Every row comes from one small tree of marks. The marks that hang from a mark follow it in brackets, in alphabetical order. Every link used is in the known rows. Which tree was each row made from?
Known rows:
runup(guner mifuno(sozibo) pefu(bugubef)): [ 4.130 -3.942  0.701  0.729 -1.866 -1.327  0.926 -3.489  2.299 -6.817
 -3.548  0.219  2.461 -0.396 -3.741 -1.674  0.090 -1.263  3.012 -2.228]
mifuno(runup(pefu(bugubef sozibo))): [-2.016 -1.675  0.060  0.033 -0.693  0.634 -1.540 -0.480  0.953  1.291
 -0.021 -0.888  1.326 -0.462 -0.250 -2.025 -2.367 -1.697 -3.237  0.305]
mifuno(runup sozibo): [ 1.639 -2.516 -1.477  2.115 -1.107  1.600 -0.906 -3.262  2.482 -1.674
 -0.920  0.343  3.346  6.168 -4.440 -0.154 -2.407 -2.350 -3.820 -0.290]
zubelim(pefu): [ 0.354 -1.245 -2.736 -2.402 -0.693  2.032 -0.684 -4.811  2.404  0.589
 -1.784 -0.166  2.282  5.747 -1.024 -1.770 -1.099 -1.883 -0.885  0.231]
bugubef(pefu(runup(guner(mifuno)) sozibo)): [-1.944  0.087 -1.158  0.077  0.050 -1.884  0.889 -0.545  0.914  0.749
 -1.229  2.692  1.076 -0.810 -2.493 -2.988 -0.769 -2.495  0.439 -2.305]
pefu(bugubef runup(guner mifuno) sozibo): [-0.665  1.016  3.042 -3.807  2.608 -0.483  1.345  2.304  0.717 -2.373
  0.559  3.807  0.996 -5.877 -0.616 -2.917  2.695  2.505  0.511 -1.310]
guner(mifuno): [-0.977 -0.263 -2.569 -1.987 -0.547  0.911  2.283 -2.767  1.755  0.951
 -1.785 -0.445  3.225  7.675  0.287 -1.787 -1.544 -0.966  0.893  2.553]
bugubef(pefu(sozibo)): [-2.845 -2.965 -3.044 -0.710 -0.833  0.818 -0.042 -3.034  1.491  2.081
 -2.566 -1.069 -0.335  2.726 -2.440 -3.199 -1.622 -4.599 -2.197 -2.322]
mifuno(runup(pefu(bugubef)) sozibo): [ 1.927 -3.208 -0.432  2.203 -1.680  0.321 -2.154 -3.037  1.575 -2.126
 -1.469 -1.040  3.007  3.077 -3.030 -0.992 -2.593 -2.512 -3.052 -0.471]
runup(pefu): [-0.948 -2.309 -3.113  0.759 -2.453  0.000 -0.464 -2.907  2.948 -0.210
 -4.421 -1.559  1.529  4.736  0.009 -2.939 -2.062 -5.100 -0.301 -1.122]
zubelim(pefu(bugubef runup sozibo)): [-1.177  0.701  0.940 -5.494  1.816  1.128 -1.860 -0.690 -0.206  1.252
  0.651  1.447  1.289 -2.066  1.607 -3.201  1.558  1.047 -2.867 -0.123]
mifuno(runup(guner pefu(bugubef sozibo))): [-1.565 -1.224  0.336  1.520 -0.128 -0.486 -0.752 -0.414  1.116 -1.422
  0.677 -0.015  1.078 -2.674 -2.072 -0.157 -1.412 -1.963 -1.159 -0.835]
pefu(bugubef runup(mifuno) sozibo): [-1.148  0.495  2.596 -5.330  2.170  0.681  0.575  2.378  0.396  0.319
 -0.144  2.771  1.152 -3.533  1.138 -4.689  1.714  2.599 -1.551 -0.200]
mifuno(runup(guner pefu) sozibo): [ 2.527 -3.243 -1.330  5.358 -2.743 -0.907 -1.138 -3.505  2.916 -4.689
 -2.192  0.425  3.082  2.628 -5.369  0.729 -2.701 -4.474 -0.931 -2.357]
runup(mifuno pefu): [ 1.433 -3.062 -1.517  0.005 -3.136  0.016  0.860 -2.524  3.554 -0.801
 -5.015  0.140  2.320  3.486 -1.026 -4.632 -2.622 -2.566  1.581 -0.862]
pefu(bugubef runup(guner mifuno(sozibo))): [ 3.187 -0.031  2.238 -1.632  1.731 -0.906  0.839 -0.115  1.549 -5.378
 -0.690  3.851  2.836 -1.690 -3.270 -2.149  2.068  1.973  1.169 -1.933]
mifuno(sozibo): [ 1.207 -3.214 -2.410 -0.150 -1.051  1.359  0.062 -4.335  2.288 -2.977
 -3.306 -1.169  2.370  6.848 -2.527 -0.882 -0.074 -3.655 -2.184 -1.087]
guner(mifuno runup(pefu(bugubef sozibo))): [-0.743 -1.745 -0.372 -1.623 -1.375 -0.359  2.435  0.694  0.313  2.770
 -0.661 -1.467  1.040 -1.428  3.085 -4.818 -1.173  0.362  0.803  2.199]
pefu(bugubef runup(mifuno)): [ 0.527  1.331  1.464 -3.916  1.986  0.316  0.651  1.319  1.647 -0.203
 -0.459  3.387  2.531 -0.094 -0.252 -4.533  0.737  2.605 -0.008  0.149]
pefu(bugubef runup(guner(mifuno)) sozibo): [-2.345  2.253  1.829 -3.824  2.900 -1.013  1.456  1.867 -0.540 -1.076
  1.368  2.227  1.622 -3.451  1.133 -1.476  2.546  1.878  0.324  0.455]
guner(mifuno runup(pefu)): [ 0.755 -1.522 -2.627  1.087 -2.999 -0.667  2.640 -0.750  2.577  2.667
 -2.495 -0.580  2.332  3.112  1.197 -4.729 -3.115 -1.544  1.977  1.690]

Which tree is each row?
[ 2.993 -1.951 -0.816  1.989 -0.917 -1.716  0.415 -2.314  2.848 -3.073
 -3.099  4.205  2.111  0.691 -6.450 -3.577 -1.269 -2.386  1.032 -4.498] => bugubef(pefu(runup(guner mifuno(sozibo))))
[-2.618 -2.536 -0.781 -2.275 -0.780  0.305 -0.721 -1.353  0.541 -0.037
 -2.516 -2.740  0.023 -0.320  1.899 -2.837  0.157 -3.018 -1.618 -0.565] => runup(pefu(bugubef sozibo))
[-1.422 -1.855 -1.273  0.412 -2.309 -1.621  1.794 -2.151  1.253 -1.990
 -2.893 -0.858  1.623  0.378  0.220 -1.139 -0.727 -3.512  2.431 -0.364] => runup(guner(mifuno) pefu(sozibo))
[-0.883 -1.449 -0.558 -1.245 -0.555 -0.438  0.098 -0.218  1.775  2.010
 -2.647  3.149  0.673 -0.955 -2.498 -5.904 -1.673 -1.744 -1.419 -3.072] => bugubef(pefu(runup(mifuno) sozibo))
[-0.529 -2.205 -1.699  0.097 -2.847 -0.405  2.702  0.036  1.349  3.053
 -2.141 -1.071  1.249  0.334  2.415 -4.883 -2.241 -1.539  0.712  1.515] => guner(mifuno runup(pefu(sozibo)))
[ 2.775 -2.314 -1.988  0.255 -1.711  0.579  3.081 -2.000  1.810 -0.014
 -1.483 -0.272  2.868  5.059 -0.946 -2.984 -1.243 -0.175  0.283  1.830] => guner(mifuno(sozibo) runup)
[ 1.256  1.414  1.095 -1.666  2.037 -1.526  0.987 -0.422  0.409 -3.813
  0.273  2.455  3.338  0.506 -1.334 -0.692  1.944  1.304  1.052  0.124] => pefu(bugubef runup(guner(mifuno(sozibo))))
[-2.755  1.663  1.534 -3.290  3.236 -0.548  0.192  2.022  0.205 -1.850
  1.054  2.233  0.300 -4.725  0.188 -1.435  3.191  0.216 -1.300 -1.635] => pefu(bugubef runup(guner) sozibo)
[ 0.291  1.381 -0.153 -4.280  1.723  0.795 -1.797 -1.539  1.040  0.855
  0.227  2.019  2.362  1.043  0.437 -3.040  0.643  1.087 -1.514  0.110] => zubelim(pefu(bugubef runup))
[-1.193  2.466  0.408 -1.847  3.179 -0.825  0.148  1.011  1.401 -2.293
  0.673  2.777  1.570 -1.236 -1.042 -1.163  2.140  0.247  0.187 -1.303] => pefu(bugubef runup(guner))
[-0.923  0.145 -0.440 -3.606  0.141  1.048 -1.714 -1.265  1.028  1.566
 -0.922  1.930  1.544 -0.161  0.889 -3.393  0.355 -1.058 -2.872 -0.890] => zubelim(pefu(runup sozibo))
[ 3.796 -3.077 -0.525  0.556 -1.094  0.169  2.167 -3.813  3.150 -6.274
 -3.021  1.766  2.876  3.051 -5.219 -0.741  0.264 -1.304  2.078 -2.068] => runup(guner mifuno(sozibo))
[ 1.159 -2.546 -0.133 -1.787 -1.498  0.105  0.710 -1.991  2.330 -0.991
 -3.382 -0.357  2.058  1.476 -0.336 -4.373 -1.386 -0.592  1.645 -0.076] => runup(mifuno pefu(bugubef))
[-0.081 -3.838 -0.495 -1.198 -3.008  0.244  0.782 -1.677  2.448 -0.506
 -4.667 -0.330  1.279  0.358  0.116 -4.765 -1.732 -2.552  0.353 -1.021] => runup(mifuno pefu(sozibo))
[-0.394 -1.045 -0.192 -0.064 -0.086 -1.436  0.789 -0.160  2.011 -0.442
 -1.963  4.106  0.579 -2.989 -4.141 -4.281 -0.783 -1.850  0.419 -4.009] => bugubef(pefu(runup(guner mifuno) sozibo))
[-0.841 -0.012  1.107 -3.258  0.349  0.502  0.774  1.688  1.821  0.499
 -1.864  3.387  1.506 -1.407  0.207 -4.894  0.327  0.304 -1.645 -1.089] => pefu(runup(mifuno) sozibo)
[-1.295 -1.374 -0.386 -5.512  1.059  2.317 -1.000 -3.341  0.041  0.809
  0.366 -1.242  0.879  0.501  0.953 -1.849  0.959  0.164 -2.265  0.698] => zubelim(pefu(bugubef sozibo))
[-0.283 -3.282  0.934 -3.046 -1.435  0.296  0.618 -0.992  1.211 -0.678
 -3.080 -0.899  0.915 -1.640  0.881 -4.627 -0.555 -0.457  0.376 -0.275] => runup(mifuno pefu(bugubef sozibo))
[ 0.946 -0.401  0.926 -4.222 -0.395  0.958 -0.607 -1.050  1.471  1.064
 -1.438  3.467  2.158 -1.110  0.030 -4.694 -0.212  1.039 -1.287 -0.724] => zubelim(pefu(runup(mifuno) sozibo))
[-0.760  3.068  0.715 -2.415  2.722 -1.381  1.472  0.843  0.681 -1.541
  0.967  2.882  2.880  0.000 -0.129 -1.244  1.531  1.745  1.886  0.783] => pefu(bugubef runup(guner(mifuno)))
[ 3.218 -3.507 -2.158  2.074 -3.902 -0.805  2.121 -2.234  2.059 -0.217
 -3.483 -1.148  2.880  3.749 -0.090 -4.010 -2.593 -2.177  1.016  0.858] => guner(mifuno(sozibo) runup(pefu))
[-1.992 -1.996 -0.356 -0.682 -0.153 -0.895  0.234 -1.280  0.883 -2.923
 -1.674 -1.544 -0.077 -2.894 -0.126 -0.839  1.123 -3.221  0.640 -1.852] => runup(guner pefu(bugubef sozibo))
[-0.281 -0.577 -0.532  2.575 -0.209 -0.596 -0.733 -1.204  2.224 -1.817
  0.324  0.508  2.089  0.107 -3.081  0.018 -2.227 -1.944  0.068 -0.548] => mifuno(runup(guner pefu(bugubef)))
[-0.765  1.148  1.296 -4.183  2.201  0.098 -1.178 -0.641  0.014 -1.122
  1.268  2.311  1.078 -4.137  0.019 -1.557  2.381  0.915 -1.075 -1.131] => zubelim(pefu(bugubef runup(guner) sozibo))
[-0.123 -0.570 -0.990 -0.083 -0.647 -1.631  1.629 -2.459  1.247 -2.609
 -1.666 -0.872  2.418  1.501 -0.240 -0.747 -0.454 -1.426  3.828  0.817] => runup(guner(mifuno) pefu(bugubef))
[-1.585 -1.251  0.085 -1.393 -0.590 -1.570  1.560 -1.479  0.023 -2.244
 -1.316 -1.467  1.391 -1.574  1.027 -0.909  0.385 -1.451  2.404  0.468] => runup(guner(mifuno) pefu(bugubef sozibo))
[-0.866 -0.966 -0.972  1.211 -0.729  0.437 -1.547 -1.216  2.048  0.925
 -0.327 -0.489  2.293  2.406 -1.377 -1.855 -3.182 -1.862 -1.964  0.625] => mifuno(runup(pefu(bugubef)))
